Each row was made from one walk, in order. Every step used is in the known rows, and no mark comes twice. Write each row's walk.
Known rows:
gubo/kato/fadi/ripo/nupupof: [ 0.473  1.015 -2.982 -1.191 -1.093 -0.766 -0.678  0.888  1.617  0.988
  2.522 -2.734  2.196  1.465 -1.240 -0.328  0.270 -1.765  4.248  0.813
 -2.208 -0.069 -0.104  1.006 -0.112]
fabe/nupupof/vigim: [-0.406  0.673 -2.011  0.288  2.324 -1.035  3.336 -2.254 -4.046 -1.130
 -0.380  0.508 -1.356  0.593  2.742  0.563  0.701  0.902 -2.936  0.679
  1.627  0.419  0.509  0.568 -0.736]
pubon/fadi/ripo: [ 2.490 -1.678  1.453  0.960  0.038  2.734 -2.240  0.788  1.242 -0.945
 -1.856  1.432 -3.279 -0.400 -0.148  0.498  0.234  1.620 -0.390 -0.432
  1.102  1.266  0.632 -2.208 -0.358]
gubo/kato/nupupof/pubon/fadi: [ 0.555  0.851 -0.699  1.057 -0.568 -0.605  0.475  1.168 -1.261  1.671
  0.884  3.221 -0.364 -1.665  0.044 -0.647 -1.828 -1.004 -1.480  2.925
 -0.379  0.751 -0.092 -0.594 -0.747]
ripo/nupupof: [ 0.555 -0.502 -0.205  0.204  1.437  1.306  2.947 -0.230 -0.334 -0.051
  1.019 -1.468  0.208  2.092 -0.763 -2.453  1.104  0.111 -0.884 -0.476
  0.274  0.304  0.283 -1.298 -0.744]
saras/nupupof/ripo/fadi/kato/gubo: [-1.406  2.160 -0.166 -2.208 -1.266 -0.381 -3.332 -2.088  3.093  0.869
 -0.813 -2.922  0.630  0.571 -2.227  1.476  0.732 -0.332  1.019 -3.897
  0.159 -0.800 -2.357  2.288  1.270]
kato/nupupof: [-0.399 -1.365 -0.238  1.186  0.609 -0.984  1.839  1.059 -0.087  0.574
  0.023  1.864  0.164  0.375 -1.921 -0.308  0.605  0.990  0.966 -1.554
  0.257  0.823 -1.144 -0.469 -0.733]
fabe/nupupof/ripo/fadi/kato/gubo: [-1.078  3.024 -1.880 -2.589 -0.597 -0.691 -0.761 -1.275  2.192 -0.093
 -0.843 -1.976  2.082  2.070 -0.711  0.854  1.748 -1.359 -0.684 -3.099
  2.143 -1.498 -1.162  2.010  0.836]
nupupof/ripo: [ 0.347 -1.673  1.150  1.305  1.556  1.605  0.689 -0.310  0.523 -1.919
  0.493  2.166 -0.115  1.992 -0.883  0.679  1.832  0.728 -1.636 -2.783
  1.644 -1.100 -0.427 -1.455 -0.538]
fabe/nupupof/pubon/fadi/kato: [ 1.193  1.972 -0.682 -0.731  0.815 -0.867 -0.624 -0.258 -0.715 -0.273
 -1.578  2.515 -0.808 -2.387  3.714  0.216 -1.245 -1.349 -3.804  0.855
  2.189 -0.053  2.376 -0.942 -0.124]
pubon/fadi: [ 2.488 -1.458  1.455  1.326  1.314  2.008  0.105  0.286  0.228  0.148
 -1.286  1.635 -2.626  0.089 -0.626 -0.818 -0.900  0.738 -3.120  0.386
  0.854  1.079  1.214 -2.691 -1.231]
kozav/pubon: [-0.922 -2.186  0.146  1.762  1.481 -0.340  3.080 -0.903 -0.769  0.935
  0.183  0.476  0.464  1.122 -1.828 -0.833  0.066  1.565 -2.062  0.990
  1.319 -0.202 -0.634 -0.775 -1.799]
kozav/ripo/nupupof/pubon/fadi: [ 2.431  1.077  0.415 -0.556  0.308  3.455  0.771  0.083 -2.032  0.850
  0.167 -0.072 -3.470 -0.906  1.820 -2.427 -1.891  0.932 -1.420  2.290
  1.136 -0.469 -0.206 -0.195  1.928]
fadi/pubon: [-2.779 -2.005  2.743  1.207  2.034 -0.319  1.866 -0.653  0.443 -1.111
 -1.415  1.650  1.328  0.717 -1.377  1.046  2.211  1.705 -2.596  2.098
  0.541 -0.562  1.036 -1.115 -0.976]
gubo/kato: [ 0.476 -2.095 -1.076  1.101  1.804 -1.478  1.502  0.128  1.059  0.960
  0.932  1.036  2.017  0.887 -1.808 -0.332  1.125 -0.770 -2.418  0.980
 -0.305 -0.562  1.368 -2.462 -2.535]
kozav/pubon/fadi: [ 1.378 -1.232  0.528  1.912  0.648  1.537  1.472 -0.904 -0.806  1.657
 -0.763  0.737 -2.028 -0.140 -1.420 -1.100 -2.484  1.184 -2.992  2.171
  1.602  0.830 -0.086 -1.280 -1.451]
fabe/nupupof/ripo/fadi/kato: [ 1.184  1.659 -2.181 -0.949 -0.152  0.008 -0.340 -1.261  1.741 -2.300
  0.007 -0.998  1.167  2.033  1.637  0.324  0.847 -1.471 -1.485 -2.886
  1.839 -1.601  0.520  0.227  1.241]
kato/nupupof/pubon/fadi/ripo: [ 0.375  0.417  1.305  0.857 -1.490  1.484 -1.865  1.680 -1.088 -0.765
 -1.233  3.293 -2.923 -1.603  1.006  0.616 -0.299  1.560  1.495  0.315
  0.799  1.445 -1.411  0.104  1.031]
fadi/kato: [ 0.450 -1.665  0.620  0.016  1.040 -2.339 -0.429  1.080  2.352 -0.197
 -0.782  0.701  2.086 -0.355 -1.273  1.026  0.740 -0.076 -1.193 -1.740
  0.638 -0.996  2.499 -1.356 -1.223]
gubo/kato/fadi/ripo/nupupof/saras: [-0.402 -0.116 -3.696 -1.323 -1.032 -2.429 -1.194  0.723  0.000  0.979
  2.329 -3.738  3.417 -0.051  0.711 -0.184 -0.116 -2.859  5.349  0.209
 -2.287 -0.489  0.301  1.057 -0.730]
gubo/kato/nupupof/ripo/fadi: [ 0.831  0.418 -2.217  1.030 -1.659  0.256  0.752  0.285  1.182 -0.312
  2.272 -0.363  1.527  2.782 -1.846 -0.440  0.362 -1.086  0.860 -0.874
 -0.970 -0.820 -1.914  0.478  0.477]
fadi/kato/gubo: [-1.958 -0.189  0.752 -1.506  0.833 -3.037 -0.935  1.026  2.752  1.970
 -1.709 -0.251  2.863 -0.405 -3.666  1.687  1.821  0.088 -0.500 -1.879
  1.026 -0.768  0.871  0.482 -1.653]
kato/nupupof/pubon: [-1.750 -0.428  0.847  0.962  0.713 -1.219  2.008  1.148 -2.247 -0.384
  0.089  3.179  0.199  0.106 -0.056 -0.304  1.208  1.110 -0.352 -0.209
  0.249  0.374 -1.367  0.437 -0.346]
ripo/nupupof/pubon/fadi/kato: [ 1.641  2.197  1.181 -0.970 -0.512  0.753 -0.455  0.849 -0.145  0.113
 -0.017 -0.386 -0.209 -1.197  1.720 -1.531 -1.661 -1.254 -1.929  1.204
  0.208 -0.142  2.387 -0.465  0.362]
kozav/ripo/nupupof/saras/dide: [-0.981 -1.693  0.047 -1.746  1.139  1.049  1.675 -1.963 -0.647  1.760
  1.258 -3.094 -0.224 -2.715  1.836 -1.811 -1.177 -0.419  1.688 -1.764
 -1.012 -1.001 -0.267  0.103  2.126]
gubo/kato/nupupof/ripo/fadi/pubon: [-2.305  0.880 -0.311  1.127 -1.830 -0.167  1.041 -0.499  1.455 -0.958
  1.489  0.015  3.101  2.060 -1.998  0.995  1.035 -0.438  0.464  2.104
 -1.126 -1.561 -1.569  1.442  1.122]

Write each row's walk:
[-0.001  1.451 -0.830 -0.313 -2.281 -3.080  0.493  0.743 -1.005 -0.542
 -0.052 -2.642  0.671  0.696 -0.010  1.335 -1.148  0.590  1.129 -0.195
 -1.511 -0.213  0.445  3.275  1.007]	ripo/fadi/kato/nupupof/vigim
[-0.845 -1.607  1.691  0.164  0.356  0.949  1.157 -0.777  0.843 -0.802
 -1.506 -1.396 -0.182  1.418 -1.270  0.440  1.097  2.814 -1.425  2.956
  0.112 -1.761  0.081  0.756  1.867]	kozav/ripo/fadi/pubon
[ 1.722  0.445 -0.306  0.682 -1.445  3.586  0.399 -0.767 -0.310  1.008
  0.146 -2.127 -2.223  0.265 -0.391 -2.136 -1.992  1.004  1.186  1.831
  1.408  1.149 -0.961 -0.140  0.506]	kozav/pubon/fadi/ripo/nupupof
[ 2.620 -0.736  1.002  0.170  0.198 -0.263 -1.892  1.122  2.490  0.454
 -1.626  1.077 -0.549 -1.820 -0.582  0.590 -1.833 -0.485 -2.122 -0.424
  0.837  0.082  3.018 -2.001 -0.968]	pubon/fadi/kato
[-0.091  2.023 -1.029 -1.133 -1.193 -0.181  0.006 -0.044 -2.503 -1.039
  1.224 -3.642 -0.945  1.609  0.958  1.173 -0.098  0.704  4.200  0.472
 -1.703  0.501 -0.701  3.737  1.164]	kato/fadi/ripo/nupupof/vigim
[-2.752 -0.336 -0.223  0.280  0.699 -3.326  0.629  0.022  1.315  0.867
  0.708  0.403  3.858  0.410 -2.259  2.134  0.496 -0.950 -0.236  4.104
 -2.068 -0.980  1.235  0.785 -1.347]	gubo/kato/fadi/pubon
[ 0.137  0.824 -0.163  0.134  0.989  0.543  3.530 -0.989 -3.479 -0.778
  1.332 -2.469 -0.882  1.786  0.955 -1.084  0.293  0.906 -1.251  0.954
 -0.236  0.094  0.516  0.934 -0.349]	ripo/nupupof/vigim
[ 1.118 -0.699  2.600  0.858  0.214  2.425 -2.085  0.698 -1.037 -1.681
 -1.718  2.848 -3.018 -0.740  1.869  0.496  0.647  1.554 -1.585  1.099
  0.991  0.879  0.408 -1.186 -0.054]	nupupof/pubon/fadi/ripo
[ 1.923 -0.831 -0.322 -0.148 -0.726  2.553 -1.499  0.179 -0.874 -0.548
 -0.434 -2.143 -1.687 -0.996  2.341 -1.641 -0.712 -0.525  2.091 -0.585
  0.524  1.036  0.628 -1.417  0.160]	pubon/fadi/ripo/nupupof/saras
[-1.995  0.368  1.827  0.593  0.108  2.201 -0.644 -3.733  0.825 -2.153
 -0.616 -1.045 -0.967  1.769 -0.002  0.924  1.164  1.290 -1.183  0.117
 -0.279 -0.696 -2.145  0.718  1.858]	saras/nupupof/ripo/fadi/pubon
[-0.369 -0.717 -0.569  0.018 -0.590 -3.279 -0.260  1.915  2.076  0.817
 -0.348  1.170  2.263 -1.448 -1.870  1.134 -0.198 -0.265  1.976 -2.452
  0.198 -0.247  0.638  0.076 -0.288]	fadi/kato/nupupof
[-2.431  0.477  1.679  1.117 -1.492  1.399  1.055 -0.521  0.479 -2.405
 -0.033  0.283  0.931  2.624 -1.568  1.020  1.423  1.343  0.724  0.207
 -0.106 -0.908 -2.326  1.865  1.880]	kato/nupupof/ripo/fadi/pubon
[-0.728  0.396  1.071 -0.025  1.433  1.114  3.131 -0.133 -2.501 -0.913
  1.046  0.007  0.358  1.810  1.170 -2.524  1.654  0.274 -2.202  0.766
  0.033 -0.189 -0.019 -0.538 -0.298]	ripo/nupupof/pubon
[ 0.069 -1.175  0.066 -0.105  0.013 -0.826 -2.007  1.131  1.149 -0.929
 -0.440  0.142 -0.077  1.243 -1.178  1.866  1.234  1.014  3.227 -1.570
 -0.667  0.429 -0.477  0.698 -0.228]	kato/fadi/ripo
[ 0.278 -0.643 -2.063  0.133  0.866 -2.948  0.315  0.782  1.021  1.727
  1.598  0.133  2.257  0.944 -2.122  0.709 -0.222 -1.493  0.221  1.150
 -2.054 -0.380  0.897 -0.228 -2.066]	gubo/kato/fadi
[-0.677  2.012 -1.831 -1.304 -0.941 -1.269 -0.517  0.994 -0.566  0.232
  2.508 -1.506  2.406  1.082  0.731 -0.203  0.864 -1.673  2.996  2.167
 -2.208 -0.463 -0.337  1.744  0.203]	gubo/kato/fadi/ripo/nupupof/pubon
[-0.747  0.380  1.174 -0.300  0.281  1.916  0.738  0.325 -1.525 -1.910
  0.471 -0.223 -0.019  1.369  1.767 -1.367  2.651  0.970  0.613  0.145
  0.311  0.038 -0.439 -0.053  0.604]	fadi/ripo/nupupof/pubon
[ 0.979  1.299 -0.172  0.310  1.910  1.376  1.371 -1.213 -2.899 -0.589
 -1.409  3.182 -2.826 -0.424  3.613 -1.178 -0.460 -0.139 -4.825  1.820
  2.307  1.008  0.595 -1.586 -0.396]	fabe/nupupof/pubon/fadi
[ 0.395  0.844 -0.974 -1.206 -0.774  0.459 -0.701  0.754  0.656 -0.471
  1.004 -2.559  0.135  1.917 -0.705 -0.235  0.845 -0.043  4.566 -0.983
 -1.193  0.596 -0.975  1.323  0.618]	kato/fadi/ripo/nupupof
[ 0.236 -0.821 -2.023 -0.302 -0.322 -2.299 -1.915  1.287  2.126  0.615
  1.079  0.046  1.884  0.674 -1.674  1.946  0.728 -0.900  3.061  0.395
 -1.661 -0.308  0.364  0.355 -1.004]	gubo/kato/fadi/ripo
[ 0.579 -0.702  0.019 -0.160  0.227  2.046  0.575  0.178  0.571 -1.097
  0.440 -1.595 -0.276  1.707 -0.259 -1.422  2.283  0.905  1.867 -1.175
  0.497  0.352 -0.234 -0.843  0.192]	fadi/ripo/nupupof
[-1.525  2.567  1.195 -2.206 -0.181 -1.396 -3.701 -1.165  0.673  2.893
 -2.368  0.624 -1.364 -3.776 -0.355  1.334 -1.331 -0.276 -1.409 -0.029
  0.688  0.841 -0.681  1.123 -0.082]	saras/nupupof/pubon/fadi/kato/gubo
[-1.062 -0.456  0.718 -0.456 -1.354  3.148  0.137 -2.563 -0.954  1.916
  0.629 -3.483 -1.575 -3.113  2.400 -1.850 -3.179 -0.774  2.138  0.549
 -0.712  1.198 -0.815  0.446  1.460]	kozav/pubon/fadi/ripo/nupupof/saras/dide
[-0.225 -0.828 -1.448 -0.515 -1.896 -3.940 -0.658  1.531  0.602  0.072
 -0.448 -2.342  2.910 -0.596  0.171 -0.062 -0.601 -1.214  2.557 -2.382
 -1.178 -0.601  0.601  1.099  0.140]	ripo/fadi/kato/nupupof/saras
[ 0.515  0.591 -0.554  0.901 -1.713  0.069 -1.908  1.711 -0.298  0.671
  0.175  2.983 -0.931 -2.090  0.609  0.639 -0.739 -0.214  1.391  2.167
 -0.221  0.908 -0.497 -0.229  0.137]	gubo/kato/nupupof/pubon/fadi/ripo
[ 0.879  1.155  1.034 -0.472  0.096 -0.680 -3.254 -1.086  0.345  0.728
 -1.644  1.451 -2.105 -3.804  2.131  0.689 -2.296 -0.349 -2.189  0.209
  0.199  0.678  1.061 -0.887  0.273]	saras/nupupof/pubon/fadi/kato
[-0.827 -0.665  0.870 -0.877 -1.498 -1.876 -2.229  0.137  1.750  2.274
 -0.725  0.060  0.391 -5.955  1.312  1.070 -3.910 -2.205  1.913 -2.560
 -1.701  0.866  1.243  0.008  0.976]	pubon/fadi/kato/nupupof/saras/dide
[ 1.273 -0.467  2.439  1.021  1.358  1.776  0.332  0.328 -1.912 -0.655
 -1.249  3.035 -2.525 -0.122  1.227 -0.792 -0.370  0.890 -4.443  1.748
  0.737  0.695  1.004 -1.961 -0.915]	nupupof/pubon/fadi
[ 0.505  0.572  1.272  1.269 -0.450  0.801  0.415  1.251 -2.236  0.287
 -0.656  3.488 -2.370 -1.181  0.479 -0.627 -1.328  0.821 -1.196  1.025
  0.423  1.388 -0.877 -0.287  0.062]	kato/nupupof/pubon/fadi
[ 0.946  0.181 -0.020  0.521  0.328  2.509 -0.827 -2.883  0.497 -1.582
  0.245 -1.363 -2.365  2.447  0.047 -0.537  0.618  0.652 -0.937 -2.748
 -0.213 -0.156 -2.572 -0.282  1.195]	saras/nupupof/ripo/fadi
[-2.333 -3.291  2.084  0.036  2.155 -0.413  1.115 -1.664 -0.455  0.368
 -0.013  0.004  0.668 -2.094  1.392 -0.137  0.369 -0.535 -1.386 -2.228
 -1.592  0.068  0.901 -1.448 -0.738]	nupupof/saras/dide
[ 2.017  0.934  0.070  0.361 -2.064  0.369 -2.785  1.595  2.539 -0.044
 -0.161  2.358 -0.387 -2.016 -0.965  1.816 -2.415 -0.863  1.645 -3.070
  1.281 -0.250  0.050  0.139  1.076]	pubon/fadi/kato/nupupof/ripo
[-0.490 -0.313 -1.576 -1.298 -0.792 -0.886 -1.135  0.704 -0.926 -0.547
  0.986 -3.435  1.339  0.497  1.309 -0.173  0.303 -0.992  5.564 -1.684
 -1.476  0.252 -0.483  1.444  0.232]	kato/fadi/ripo/nupupof/saras
[-1.592 -0.040 -1.274  0.982  0.234 -2.455  1.954  1.223 -1.459  1.154
  1.477  2.922  2.178 -0.334 -0.478 -0.280  0.815 -0.604 -0.602  1.648
 -0.737 -0.340 -0.544  0.046 -1.199]	gubo/kato/nupupof/pubon
